Each row comes from the steps of one walk. Every step used is in the known rows, and no mark comes twice. Write the walk behind each row, first mark first.
In the rows, 128 means zero.
Known rows:
zefiges fugil kaledi dunep dibo: [109 127 178 186 116 121 111 130 166 132 103  91 154 136 162 107  75 135
 117 148  77 119 126 222 121 181]
fugil kaledi: [114 114 148 172 115 113 135 114 147 144 127 142 140 140 121 109 133 131
 125 125  85 124 124 140 122 133]
zefiges dunep dibo: [109 129 120 114 126  94 128 147 129 128 110  19 101 126 146 131  76 141
 138 128 117 130 124 185 132 141]
nomus dunep: [109 139 138 138 133  96 132  99  91 142 153 146 127 128 132 131 127 134
 161 117 138 120 161  95 129 127]
kaledi fugil nomus dunep dibo: [111 173 104 148 153  91  65 101  69 150 116 117 131 123 178 114  96 147
 142 119 130 158 167 153 135 149]
dunep nomus popim beme: [115 118 148  87 175  81 127 109  33 135 142 145 115 148 122 124 126 110
 116 114 185 122 181 165 132 155]
zefiges fugil: [107 125 144 139 125 165 101 145 140 114 138 154 130 120 158 128 112 120
 134 129 132 123 144 149 126 165]
fugil zefiges dunep nomus popim beme: [ 85 125 117  80 154  79 148 116  80 148 188  71 116 166 145 136  99 123
 129 130 229 141 184 177 115 158]
fugil nomus dunep dibo: [101 133 137 148 158  95  98  86  54 139 116 111  92 120 176 114 108 154
 151 119 136 165 149  98 130 156]
kaledi fugil nomus popim: [124 130  86 136 157 102  75 111  70 130 163 140 155 119 159 110 139 141
 109 127 170 150 143 178 138 128]
dunep dibo: [125 132 139 130 128  98 120 123 120 136 103  89 102 136 149 126  88 143
 129 123  86 125 105 157 127 146]
nomus dunep dibo: [117 142 142 141 127  67 124  96  89 147 122 102  98 129 153 130  91 149
 158 114  93 121 139 115 133 142]
kaledi fugil: [140 160  96 128 123 124  94 141 139 140 126 136 159 127 127 127 122 124
 123 126 127 126 147 174 129 126]
zefiges dunep: [108 121 116 113 133 120 139 148 145 125 134  55 131 122 128 126 115 119
 140 138 164 130 143 162 125 129]
dunep nomus: [113 142 136 128 152 129 125 128  90 147 127 139 122 139 111 128 131  97
 122 125 180 143 140 151 125 128]
zikor fugil: [112 200 118 124 129 129  79 111 130  89 124 126 141 122 138 132 130 129
 150 128 123 131 137 110 128 149]
popim beme: [138 130 132  81 141 131 123 124 102 124 104 124 133 137 134 119 114 145
 129 126 130 124 178 120 129 155]
zefiges fugil nomus popim: [ 98  97 144 143 167 140  81 112  71  99 177 159 118 110 194 117 131 141
 120 125 174 146 134 160 128 170]
zefiges fugil nomus dunep vura: [ 81 135 154 160 179 192  75  95  75 120 144 156  43 114 190 115 117 128
 167 121 192 160 179 112 117 188]
fugil nomus popim zefiges: [123  92 138 134 109 111  95  98 115 106 196 130 121 124 163  93 123 119
 121 127 174 138 134 127 139 143]
nomus popim: [119 103 132 124 129  87 135 113  92 122 171 129 120 122 137 126 136 136
 126 125 130 119 119 147 129 132]
zikor fugil kaledi dunep: [107 199 148 173 116 104 107 115 170  96 120 110 183 131 124 113 134 136
 129 152 107 123 155 160 117 143]
kaledi fugil zefiges dunep vura: [103 166  72 128 116 151 118 136 189 154 151  48  82 151 153 137  91 124
 140 130 184 155 148 210 106 147]
dunep nomus popim zefiges: [135 117 150 129 106  89 117 102 105 145 196 142 125 147 115 121 118  73
 120 119 183 121 144 158 135 138]

Write each row's walk:
[ 82 142 105 122 140 128 147 129 141 147 166  77 130 161 126 146 101  97
 130 133 218 154 150 174 104 131]	fugil zefiges dunep nomus
[ 96 141 121 115 161 116 137 143 107 140 139  73 121 132 107 129 114  83
 133 141 220 140 156 179 123 126]	zefiges dunep nomus
[104 147 186 183 147 139 128 135 133 141 133 139 181 141 121 114 119  86
 110 153 172 124 162 224 113 165]	zefiges fugil kaledi dunep nomus
[114 139 146 138 145 128 132  96 105 147 137 128  45 123 130 138 119 130
 170 117 153 125 163 100 117 150]	nomus dunep vura
[126  95 189 181  65  99 115 114 191 116 206 125 177 136 148  94  94 102
 116 153 119  94 161 223 123 171]	nomus popim zefiges fugil kaledi dunep
[ 74 120 111 123 143  78 159 114 102 140 208  75 115 153 140 145 112 111
 124 134 222 154 145 189 104 136]	fugil zefiges dunep nomus popim
[105 137 134 148 163 113 109  90  65 128 145 150 124 116 152 111 139 141
 153 127 172 154 175  77 123 132]	fugil nomus dunep
[ 59 188  96 118 137  88 104 101 112 101 210  74 126 149 145 145 124 104
 145 129 214 157 143 179 108 150]	zikor fugil zefiges dunep nomus popim
[ 97  98 149 100 176 139  72 115  46 104 156 156 126 121 197 102 114 150
 119 119 177 130 191 160 136 193]	zefiges fugil nomus popim beme
[105 109 166 179 122 153 104 123 157 130 133 158 139 139 149 109 121 123
 127 129  86 121 139 158 120 167]	zefiges fugil kaledi
[133 116 184 175  92  64 146 102 146 145 195 119 170 156  95  99 109  78
 104 146 176 115 165 217 126 138]	fugil kaledi dunep nomus popim zefiges
[107 129 174 181 117 147 120 134 174 124 130 137 179 132 140 111 117 123
 117 154 115 121 150 205 115 162]	zefiges fugil kaledi dunep
[118  98 133 119  96 112 128 128 161 128 197  36  37 130 137 114  93  97
 151 126 190 118 143 188 126 157]	nomus popim zefiges dunep vura
[116 166  98 149 161 111  77 105  76 144 137 151 164 118 159 111 134 132
 145 128 171 156 188 127 130 134]	kaledi fugil nomus dunep
[135 117 158 135  72 173  79 140 194 116 171 143 134 136 154 120 105  94
 134 127 129 110 151 144 132 172]	popim zefiges fugil
[ 83 132 149 157 167 155  83 105  72 108 148 168 129 107 189 113 131 135
 157 124 176 148 185 103 123 167]	zefiges fugil nomus dunep
[126 122 175 136 103 121 100 130 133 123 205 133 160 144 136 115  98  66
 114 145 219 116 179 228 129 170]	kaledi dunep nomus popim zefiges fugil
[121 136 133 114 107 115 120 145 155 137 160  65 130 145 111 113  99  57
 139 131 216 129 177 175 134 137]	popim zefiges dunep nomus
[106  90 122 123 113 100 102 121 128 104 205  65 124 116 164  95 115 115
 134 134 211 139 154 164 135 142]	fugil nomus popim zefiges dunep
[104 208 157 180 128 135 109 104 167 108 110  90 104 131 124 111 130 128
 151 149 124 134 146 174 106 166]	zikor fugil kaledi dunep vura
[126  90 158 135  81 129  85 120 153 112 211 145 125 137 169 121  94 105
 126 126 135 108 142 166 137 174]	nomus popim zefiges fugil
[ 95 118 184 183 146 103 132 118  94 134 178 144 169 136 128 108 119  96
 107 151 168 122 158 246 113 167]	zefiges fugil kaledi dunep nomus popim
[109 126 162 157 119 163  57  96 127 112 186 167 130 126 187 104 114 108
 157 130 181 132 195  94 136 178]	popim zefiges fugil nomus dunep
[109 125 170 174 140  58 163 106  92 148 169 124 168 141 101 109 129 102
 103 146 170 130 145 218 119 129]	fugil kaledi dunep nomus popim
[ 80 206 132 147 155 100  51  77  61  96 116 115 100 110 187 115 116 157
 171 115 124 160 157  87 132 169]	zikor fugil nomus dunep dibo
[130 118 180 183  63 151 109 137 231 123 164 128 186 145 145  97  90  93
 121 155 117 103 169 201 123 173]	popim zefiges fugil kaledi dunep
[120  95 128 113  85  87 125 127 160 121 214  59 123 128 137 117 105  99
 138 135 174 108 149 175 135 136]	nomus popim zefiges dunep
[134 147 148 137 133 151 147 132 148 130 112  81  84 124 120 126 118 120
 125 150 177 131 141 182 113 143]	kaledi dunep vura
[109 128 166 158 108 135  49 100 121 122 159 133  99 126 210 103  76 123
 155 127 135 141 179 118 134 199]	popim zefiges fugil nomus dunep dibo
